What can hang from each mark
totag: matada
fovi: dirok dobu
dobu: butul fovi vekozuf
matada: butul fovi totag
vekozuf: dobu matada totag
butul: dobu

Every row comes from one small tree of marks. The marks that hang from a mark follow it in brackets, in alphabetical order. Every link used is in the known rows. Which tree was each row made from?
Known rows
totag[matada[fovi[dirok dobu[vekozuf]]]]: [ 3.24,  0.92, -0.27, -1.72,  1.21,  1.37, -1.81, -2.22,  2.68,  0.93,
 -0.93, -1.47,  0.55,  1.34, -2.32,  0.08,  0.14,  0.52,  0.59, -0.13,
 -0.90,  0.75,  0.69, -0.98, -2.82]
dobu[fovi]: [-3.26,  0.11, -0.41,  0.17, -1.39,  0.15,  0.27,  4.84, -1.03, -1.00,
  0.08,  0.99,  0.10,  1.06,  1.21, -1.33,  0.58, -1.38,  1.86,  0.34,
 -1.79,  1.38, -1.39, -1.02,  1.02]
fovi[dirok dobu[butul vekozuf[matada[totag]]]]: [ 3.44,  0.54, -0.19,  2.72,  2.38, -0.58, -3.24,  0.66, -0.96, -0.71,
  0.94,  0.04,  0.56, -1.08, -1.51, -1.96, -2.17,  1.39, -2.39, -1.75,
  3.81, -1.89,  0.12, -0.61, -0.35]
butul[dobu[fovi[dirok] vekozuf]]: [-6.12, -0.58, -1.17,  3.30,  0.46, -2.19, -4.49,  2.75, -1.13, -0.24,
 -0.09,  2.06,  0.51,  0.47, -0.01, -0.57, -0.18,  1.07,  2.33, -1.87,
  0.98,  0.92, -0.36, -0.91,  0.62]
fovi[dirok dobu[butul vekozuf]]: [ 2.78,  1.99, -0.43,  1.79,  2.52, -0.48, -3.48,  1.25, -1.27, -0.43,
  0.01,  0.82,  0.39, -0.48, -1.30, -0.50, -1.59,  3.37, -2.31, -1.61,
  4.68, -2.43,  0.12, -1.19, -1.04]
dobu[butul fovi[dirok] vekozuf[totag[matada]]]: [ 1.31,  0.71,  0.65,  3.68, -1.41,  2.30,  0.30,  4.00, -0.14, -5.82,
 -0.91,  0.39,  2.33,  1.43, -0.32, -1.27, -3.56,  1.36, -1.65, -2.52,
  1.99,  0.00, -2.04, -2.77, -1.67]
fovi[dobu]: [-0.17,  1.74, -1.71, -0.50,  2.02, -0.21, -3.25,  0.47, -1.32,  2.32,
 -0.58,  0.84, -1.52,  0.82,  0.09,  0.36,  0.34,  1.48,  0.30,  1.80,
  0.71, -0.67,  0.59,  1.27,  0.72]
butul[dobu[vekozuf[matada[fovi[dirok] totag]]]]: [-4.79, -1.66, -1.66,  2.59, -0.11, -2.43, -5.04, -1.46, -0.36,  1.36,
  1.08,  1.24,  0.19, -0.24, -0.17, -1.00, -0.07, -0.67,  1.65, -1.29,
  0.21,  0.48,  1.07,  0.37,  1.19]
fovi[dirok]: [-0.61, -0.21, -1.04, -0.92, -2.23, -1.53, -2.39,  1.44, -0.84,  0.87,
  0.96,  0.70,  1.71, -1.29, -1.09,  2.23,  0.36,  0.90,  0.15, -0.83,
 -0.42, -0.12,  1.39, -0.32, -0.99]
matada[butul fovi]: [ 0.09,  1.93,  1.95, -5.81,  0.90, -0.20,  3.99, -0.18, -0.24,  0.92,
  0.06, -0.97, -1.28, -0.81,  1.78,  0.00,  3.97, -1.04,  0.28,  0.59,
 -1.22, -0.25, -0.16, -1.14,  1.17]
dobu[butul]: [-1.76,  0.31, -0.10, -0.38, -2.70,  0.77,  2.74,  1.82,  0.32, -0.85,
  1.65,  1.88, -0.86,  0.67, -0.51, -2.58, -0.56, -0.18, -0.93,  1.43,
  1.61, -1.90,  0.24, -0.79,  0.97]
matada[butul fovi[dirok dobu[vekozuf[totag]]]]: [ 3.60,  3.43,  1.98, -3.90,  4.47, -0.61,  0.37, -1.00, -1.65,  0.26,
 -1.86, -1.65, -0.19, -1.91,  1.57,  2.21,  2.20,  1.92, -1.01, -1.53,
  1.09, -0.67, -0.57, -0.90, -0.11]
vekozuf[dobu[fovi[dirok]] matada[butul] totag]: [ 0.37, -4.45,  3.34,  3.01, -0.81, -0.41,  5.90,  0.22, -1.55, -2.90,
 -1.66, -0.62,  1.09, -4.40,  3.36,  3.12, -0.26, -3.18,  0.69, -0.47,
 -2.14,  1.48, -2.91,  2.27,  1.45]
matada[fovi[dirok dobu[butul vekozuf]] totag]: [ 2.99,  2.98, -1.08, -0.22,  3.36, -1.44, -0.26,  0.04, -0.36,  1.86,
  0.32, -1.68,  0.36, -0.05, -1.47, -2.17, -1.80,  1.73, -0.73, -2.07,
  0.95,  0.06, -0.51, -0.70, -0.03]
vekozuf[dobu matada]: [-1.31, -5.73,  0.56,  2.99, -2.94, -1.03,  2.54, -2.28,  0.34,  1.08,
  1.38,  1.12, -0.29, -2.04,  1.87, -0.26,  1.22, -4.67,  0.83,  1.12,
 -1.25, -0.11, -0.42,  1.99,  1.46]
vekozuf[totag]: [-1.89,  0.64, -2.53, -0.40, -3.14,  0.45, -2.60, -0.54, -2.24, -0.10,
 -1.34,  1.06,  1.01,  0.55,  1.62,  4.69, -1.19,  1.09,  0.04,  1.36,
 -2.33,  0.51,  0.96,  2.38,  0.33]
matada[butul[dobu] totag]: [-4.23,  0.70, -0.79, -1.61,  0.41, -2.13,  2.11,  3.55, -0.02,  3.03,
  2.59, -0.65, -1.96,  1.03, -1.72, -1.52,  0.54,  1.36,  0.55,  1.34,
 -0.69,  1.01,  1.47,  1.22,  1.93]
vekozuf[dobu]: [-2.30, -2.41, -1.02,  1.57, -2.42, -1.56,  2.41, -0.13, -0.18,  2.92,
  0.48,  1.60, -0.50,  0.13,  0.90,  1.44,  1.24, -0.11,  0.67,  1.11,
 -0.20, -0.19,  0.00,  1.43,  0.32]

Write each row's tree
[ 4.11,  1.47,  1.46, -3.51,  2.23,  1.48,  0.96, -1.20,  2.67,  0.46,
 -0.65, -2.35, -0.37,  0.84, -2.09, -0.04,  1.50,  0.83, -0.12,  0.22,
 -0.32,  0.36,  0.55, -1.36, -2.53]
totag[matada[butul fovi[dirok dobu[vekozuf]]]]
[ 0.98, -1.10,  1.75, -2.27, -1.07,  0.97,  1.55, -3.49, -1.46, -2.19,
 -1.21, -1.06,  0.32, -2.93,  3.64,  2.55,  0.97, -3.92,  0.15,  0.75,
 -3.53,  0.68, -0.54,  1.85,  2.04]
vekozuf[matada[butul fovi] totag]
[ 1.70,  1.03, -1.78, -0.20, -1.85,  1.16, -4.49, -1.34, -0.61, -1.08,
 -0.64, -0.38,  1.74,  2.15,  0.62,  2.95, -0.34,  1.76, -1.73, -0.90,
 -0.38, -0.03,  1.40, -0.56, -2.12]
dobu[vekozuf[totag[matada[butul fovi[dirok]]]]]
[ 0.40, -2.07,  0.04,  2.77, -2.64,  1.58,  5.84, -1.86,  1.66, -0.52,
 -1.82,  0.61,  0.14,  0.38, -0.24,  2.77, -2.74,  1.20, -0.16,  1.70,
 -0.26,  0.13, -0.77,  2.45, -1.09]
vekozuf[dobu[butul] totag[matada]]
[ 2.93,  0.76,  0.16, -2.39,  1.34,  1.21, -0.27, -2.12,  2.89,  1.30,
 -1.10, -1.57,  0.16,  0.57, -2.59,  0.34,  0.27,  0.28,  1.26,  0.43,
 -1.62,  1.05,  0.44, -0.43, -2.52]
totag[matada[fovi[dirok dobu]]]
[ 2.36, -1.09,  2.98, -2.63,  1.92, -0.32,  1.46, -2.02, -0.22, -0.58,
  0.32, -1.37, -0.47, -3.73,  1.59, -0.91,  2.52, -3.88,  0.25, -0.17,
 -1.03, -0.29, -0.59,  0.03,  1.56]
vekozuf[matada[butul fovi[dirok dobu]]]
[-0.26,  0.58,  0.73,  3.26, -1.05,  0.71,  0.24,  5.49, -0.90, -4.61,
  0.99,  1.40,  1.52,  1.05,  0.17, -3.79, -1.54,  0.50, -1.60, -2.94,
  3.39, -1.05, -2.02, -4.05, -0.44]
dobu[butul fovi[dirok] vekozuf]
[-0.76, -4.95,  0.01,  3.75, -3.13, -0.27,  1.83, -3.77, -1.23, -0.37,
 -1.13,  0.83,  0.85, -2.68,  3.13,  3.85, -0.96, -3.25,  0.55,  1.12,
 -2.57,  0.64, -0.80,  4.02,  1.51]
vekozuf[dobu matada totag]
[ 0.97,  2.23, -1.34,  1.51,  1.91,  0.74, -3.09,  0.72, -1.17,  0.18,
  0.22,  1.45, -1.45,  1.98,  0.14, -2.25, -0.85,  2.18, -2.04,  0.63,
  3.98, -2.47,  0.20, -0.54,  0.29]
fovi[dobu[butul vekozuf]]
[ 1.66, -1.57,  1.11,  1.99, -1.32,  1.12,  6.65, -2.96,  1.79, -0.70,
 -2.71, -0.19,  0.77, -1.09, -0.20,  3.27, -2.46,  1.09,  0.29,  0.43,
 -0.59,  0.48, -1.52,  1.78, -1.38]
vekozuf[dobu[butul] totag[matada[fovi[dirok]]]]
[-5.68, -1.85, -2.15,  3.24, -1.26, -1.27, -6.14, -1.98, -1.26,  0.24,
 -0.08,  2.27,  0.07,  0.36,  1.22,  1.11, -0.62, -0.29,  1.35, -0.02,
  0.04,  0.23,  1.26,  1.61,  1.48]
butul[dobu[vekozuf[matada totag]]]
[ 2.81,  1.38,  1.62, -4.36,  2.07,  2.05,  2.65, -1.27,  3.05,  1.03,
 -0.69, -2.14, -1.55,  1.34, -1.67, -0.69,  1.90, -0.05,  0.62,  1.75,
 -1.37,  0.68,  0.39, -0.54, -1.52]
totag[matada[butul fovi[dobu]]]
[ 1.96,  3.61,  0.55, -4.41,  4.58, -1.00,  3.82,  1.07, -0.31,  3.19,
  0.42, -2.88, -2.16,  0.16, -0.18, -1.77,  1.42,  0.77, -0.17,  0.66,
 -0.95,  0.74, -0.32,  0.44,  1.61]
matada[butul fovi[dobu] totag]
[ 0.00, -1.66, -0.33,  2.69, -3.37,  1.32, -1.67, -0.16, -0.07, -2.85,
  2.82,  1.90,  0.10,  1.37,  0.96, -4.29, -0.71, -2.41, -2.91, -0.23,
  2.86, -2.74,  0.54, -1.82,  0.78]
dobu[butul vekozuf[matada]]
[ 2.07,  0.86, -0.27, -2.55,  1.01,  1.85, -0.03, -2.33,  3.00,  1.53,
 -1.01, -1.24, -0.79,  1.82, -1.89, -0.57,  0.48, -0.35,  1.45,  1.60,
 -1.88,  1.05,  0.54, -0.19, -1.81]
totag[matada[fovi[dobu]]]
[ 0.60,  0.59, -2.58,  0.31, -2.84,  1.60, -5.01, -0.65, -0.71, -0.82,
  0.00,  0.28,  1.03,  3.45,  0.63,  2.45, -0.45,  1.72, -2.08,  0.29,
 -0.26, -0.31,  1.94,  0.02, -1.80]
dobu[vekozuf[totag[matada[butul]]]]
[ 1.71,  0.55,  1.38, -4.69, -0.34,  1.95,  3.32, -0.99,  3.27,  0.62,
  0.15, -1.85, -0.88,  1.50, -1.60, -0.53,  2.17, -0.87,  0.74,  1.68,
 -2.24,  0.88,  0.74, -1.08, -1.60]
totag[matada[butul fovi]]
[-0.59,  0.23,  1.59, -3.72,  0.71,  1.14,  2.97, -1.45,  3.56,  1.03,
 -0.22, -1.33, -1.41,  1.03, -1.98, -0.69,  2.00, -0.49,  1.84,  1.51,
 -1.82,  1.21,  0.71, -0.58, -1.03]
totag[matada[butul[dobu] fovi]]
[ 2.09,  1.75,  0.49,  0.35,  2.78, -0.57, -0.41,  1.55, -0.77,  0.08,
 -0.37,  0.51, -0.12, -1.91, -1.84, -0.19, -1.46,  2.64, -0.84, -0.54,
  3.31, -1.72, -0.25, -0.18, -0.30]
fovi[dirok dobu[butul]]
[ 1.51,  0.77, -1.54,  0.91,  2.20, -0.09, -4.76,  0.18, -1.51,  1.24,
  1.03, -0.07, -1.22,  1.49,  0.54, -1.51,  0.17,  0.26, -1.68,  0.70,
  1.49, -1.05,  0.86,  0.67,  0.66]
fovi[dobu[vekozuf[matada[butul totag]]]]
[ 3.69,  1.36,  1.95, -4.24,  2.36,  1.48,  2.45, -1.07,  2.94,  0.80,
 -0.80, -2.47, -0.65,  0.09, -2.40,  0.17,  1.57,  0.56,  0.52,  0.77,
 -1.06,  0.77,  0.45, -0.93, -2.16]
totag[matada[butul fovi[dirok dobu]]]
[-4.08,  0.70,  0.30, -0.81,  1.30, -2.28,  2.98,  5.59, -0.31,  1.59,
  1.97, -1.11, -1.13,  0.16, -1.82, -1.87,  0.06,  1.24,  1.15,  0.05,
 -0.78,  1.77,  0.11,  0.35,  1.71]
matada[butul[dobu[fovi[dirok]]] totag]
[-1.02, -1.56,  1.15,  4.09, -1.22, -0.25,  6.38,  1.96, -1.28, -2.22,
 -2.52,  1.20,  1.18, -2.07,  1.67,  2.90, -2.72,  1.11,  0.49, -0.68,
  0.27,  0.56, -3.10,  1.53,  0.49]
vekozuf[dobu[butul fovi[dirok]] totag]
[ 0.63, -1.03,  0.38,  1.70, -2.24,  1.31, -0.66, -1.49,  0.11, -2.87,
  2.10,  1.38,  0.13,  0.77,  1.50, -4.44, -0.18, -2.98, -2.28, -0.88,
  2.44, -2.47, -0.19, -2.23,  0.86]
dobu[butul vekozuf[matada[fovi]]]
[-6.94, -0.73, -0.18,  1.87,  0.62, -2.29, -1.43,  3.08, -0.65,  0.31,
 -0.45,  1.86, -0.10, -0.97, -0.50, -0.17,  0.00,  0.39,  3.71, -0.73,
 -0.40,  1.58, -0.78,  0.04,  1.35]
butul[dobu[fovi[dirok]]]
[-0.11, -1.65, -0.94,  0.51, -2.74,  0.33, -4.43, -0.38, -1.10, -1.01,
  2.50,  0.71,  0.27,  1.42,  1.85, -1.30,  1.82, -2.30, -2.13, -0.01,
  0.56, -1.28,  1.55, -0.98,  0.36]
dobu[vekozuf[matada[butul]]]
[-4.62, -1.49, -1.28,  2.64, -0.37, -1.73, -5.66, -2.81, -1.20,  0.04,
 -0.64,  1.69,  0.63, -0.93,  1.15,  1.67, -0.46, -0.30,  1.62, -1.17,
 -0.02,  0.42,  0.73,  1.15,  1.13]
butul[dobu[vekozuf[matada[fovi[dirok]] totag]]]
[ 0.59,  1.53, -1.41, -2.06,  0.06, -2.10,  0.47,  0.25,  0.00,  2.83,
  1.02, -1.83,  1.30, -0.68, -1.42, -0.15, -0.52,  0.09,  0.87, -1.46,
 -2.61,  1.64,  0.30, -0.07,  0.05]
matada[fovi[dirok] totag]
